Every row comes from one small tree of marks. The marks that hang from a mark follow it in brackets, in the order of their numbers. Every link used is in the known rows. Which tree was each row made from?
Known rows
Q_753{Q_57 Q_889}: [-0.49  1.54  0.20 -0.13 -2.64 -2.49 -1.55  1.79 -1.77  0.16  1.88 -1.69
 -0.32 -0.83  1.55  0.26 -1.14]
Q_753{Q_57{Q_463{Q_357 Q_447}} Q_889}: [-0.08  1.91  0.35 -0.27 -1.93 -2.83  0.06  2.41 -1.83 -1.29  3.68 -1.25
 -0.37  1.02  3.03  0.60 -0.23]
Q_447{Q_463{Q_57{Q_753} Q_759}}: [-0.09  2.48  1.38  1.52 -0.08 -0.56 -1.20 -0.62 -3.64 -0.52  3.92  0.66
 -0.23  0.62  0.56  0.61 -0.66]
Q_889{Q_753}: [-0.54  1.42  0.98  1.53 -2.17 -1.26 -1.17 -0.35 -0.19 -1.09  0.68  0.88
  0.23  0.24 -1.67  0.37  0.54]
Q_889{Q_753{Q_57{Q_463{Q_357 Q_447 Q_759}}}}: [-0.23  2.82  1.24  2.08 -1.23 -0.95 -0.71  1.70 -1.66 -2.18  5.24  0.50
 -0.18  1.45  1.28  0.04  1.99]
Q_889{Q_753{Q_57{Q_463}}}: [-0.76  2.25  1.08  0.79 -4.43 -2.43 -1.30  0.40 -2.11 -1.60  1.64  1.10
 -0.24  0.62 -1.34 -0.09  1.23]
Q_753{Q_57{Q_463{Q_447}} Q_889}: [-1.26  2.37  0.22 -1.03 -3.46 -2.77 -1.44  1.11 -2.13 -1.05  3.05 -0.43
 -0.01  0.02  2.51  0.21 -0.42]
Q_889{Q_753{Q_57}}: [-0.81  1.93  1.27  1.82 -2.91 -2.05 -1.74  0.94 -1.11 -0.92  1.67 -0.06
 -0.43 -0.15 -0.62 -0.15  0.39]
Q_463{Q_57{Q_753} Q_447}: [-1.25  1.87  0.76  1.28 -0.37 -0.69 -1.28 -1.04 -1.72 -0.90  4.21  1.36
 -0.48  0.09  0.85  0.17 -1.32]
Q_357{Q_463{Q_57 Q_447 Q_759} Q_753{Q_889}}: [-0.28  0.30  0.29  0.51 -0.74  0.52 -1.62  2.97  0.49 -0.41  5.31  2.53
  1.24  0.38  2.47  1.03  1.14]
Q_57{Q_463{Q_759} Q_753}: [-0.97  2.18  0.03  0.14 -2.41 -0.09 -0.63 -1.90 -3.57 -0.75  3.73  0.61
  0.22  0.30  0.18 -0.18  0.34]
Q_447{Q_463{Q_357}}: [ 1.06  1.45  1.37  1.03  0.30 -2.09  1.51  0.91 -1.02 -1.31  1.36 -2.16
 -0.55  1.72  1.08  1.07 -0.40]
Q_753{Q_57{Q_463{Q_759}} Q_889}: [-0.05  2.41 -0.08 -0.59 -3.17 -1.35 -1.69  1.27 -3.35 -0.25  3.31 -0.43
  0.23 -0.40  1.35  0.18  0.33]
Q_889{Q_753{Q_57{Q_463{Q_447}}}}: [-1.72  2.68  1.22  0.87 -3.57 -2.35 -1.73  0.32 -1.52 -2.19  2.95  1.19
 -0.12  0.71  0.35 -0.19  1.11]
Q_753{Q_57{Q_463} Q_889}: [-0.31  1.84  0.05 -1.05 -4.23 -2.82 -1.14  1.18 -2.89 -0.48  1.69 -0.54
 -0.15 -0.18  0.96  0.31 -0.33]
Q_447{Q_463{Q_57 Q_357{Q_753} Q_759}}: [ 1.61  0.82  1.80  2.67  0.49  0.20  0.46  3.43 -0.93 -1.08  3.50 -0.34
 -0.28  1.55  0.68  1.05  0.64]

Write each row's tree
[ 0.11  0.95  1.47  1.58 -1.33 -2.12 -0.44  5.42 -1.76 -0.19  3.52 -3.10
 -0.27  0.76  3.61  0.54  0.20]
Q_447{Q_463{Q_357{Q_753{Q_57 Q_889}} Q_759}}
[ 0.12  1.79  0.43  1.68  1.30 -0.33 -0.83  1.48 -2.05 -0.21  5.96  0.78
  0.01  0.54  2.52  0.91 -1.04]
Q_463{Q_57{Q_753{Q_889}} Q_357 Q_447 Q_759}
[-1.86  1.81  0.74  0.96 -2.98  0.15 -1.68  2.14 -1.62 -1.45  5.05 -0.39
 -0.02  0.05  2.63 -0.76  1.35]
Q_357{Q_753{Q_57{Q_463{Q_447 Q_759}}}}
[ 1.26  2.55  1.26  1.35  0.47  0.08 -1.04  0.13 -2.28 -0.87  2.91  0.71
 -0.01  0.53  0.13  1.11 -0.09]
Q_447{Q_463{Q_57 Q_759}}
[-0.79  2.03  0.02  0.15 -0.83 -1.23 -0.02  0.43 -2.71 -0.82  5.28 -0.02
  0.52  1.19  3.02  0.49 -0.09]
Q_57{Q_463{Q_357 Q_447 Q_759} Q_753{Q_889}}
[ 0.69  2.37  1.04  2.00 -2.07 -1.07 -0.33  1.66 -2.34 -1.66  3.91  0.45
 -0.26  1.32 -0.39  0.19  1.99]
Q_889{Q_753{Q_57{Q_463{Q_357 Q_759}}}}
[-0.93  3.06  0.39  0.37 -1.72 -0.14 -1.55  0.12 -2.49 -1.49  5.14 -0.31
 -0.13  0.05  2.50 -0.33  0.78]
Q_753{Q_57{Q_463{Q_447 Q_759}}}
[-1.94  0.27  0.86  0.63 -2.27 -1.24 -0.75  2.56  0.54 -1.11  4.76 -0.42
 -0.11  0.58  3.39 -0.14  0.87]
Q_357{Q_463{Q_447} Q_753{Q_57}}
[-0.67  2.21  0.32  0.97 -0.17 -0.16  0.53 -0.70 -2.55 -1.54  5.68  0.02
 -0.08  1.51  2.28  0.10  0.43]
Q_57{Q_463{Q_357 Q_447 Q_759} Q_753}
[ 0.32 -0.12  0.63  0.81 -2.78 -0.79  1.55  2.10 -0.40 -1.56  1.77 -0.60
 -0.13  1.55 -0.07  0.40  0.99]
Q_57{Q_463{Q_357{Q_753}}}
[-1.40  1.41 -0.12 -1.12 -3.93 -2.66 -0.55 -0.91 -3.20 -0.30  1.63  0.32
  0.30  0.29  0.45  0.34 -0.79]
Q_57{Q_463 Q_753{Q_889}}
[ 0.79  0.80  0.37  1.07 -0.53 -1.93  0.12  1.42 -2.00  0.08  2.98  0.46
 -0.37  0.67  0.29  1.17 -1.58]
Q_463{Q_57{Q_753{Q_889}} Q_357}
[-0.39  0.75  0.25  0.49 -1.72 -0.20 -0.05  3.26 -0.44 -1.17  4.02 -0.33
  0.72  1.08  2.86  0.58  1.10]
Q_57{Q_463{Q_357{Q_753{Q_889}} Q_447 Q_759}}
[-0.17  2.33  0.96  0.68 -0.64 -1.65 -1.74  0.51 -3.83  0.17  3.38  0.71
  0.27  0.26  1.24  1.00 -1.08]
Q_447{Q_463{Q_57{Q_753{Q_889}} Q_759}}
[-1.25  2.58  0.56 -0.11 -2.74 -1.70 -0.92 -0.03 -2.02 -1.70  3.60 -0.49
 -0.58  0.34  1.89 -0.20  0.04]
Q_753{Q_57{Q_463{Q_447}}}
[ 0.80  1.56  1.72  1.81  0.30 -2.24  0.98  0.54 -2.69 -0.99  2.93 -0.22
 -0.95  1.89  0.31  1.08 -1.19]
Q_447{Q_463{Q_57{Q_753} Q_357}}
[-1.09  0.48  1.24  2.15 -1.08 -1.17 -0.03  3.96  0.34 -1.22  4.37 -2.25
 -0.94  0.61  3.25 -0.27  0.11]
Q_463{Q_357{Q_753{Q_57}} Q_447}
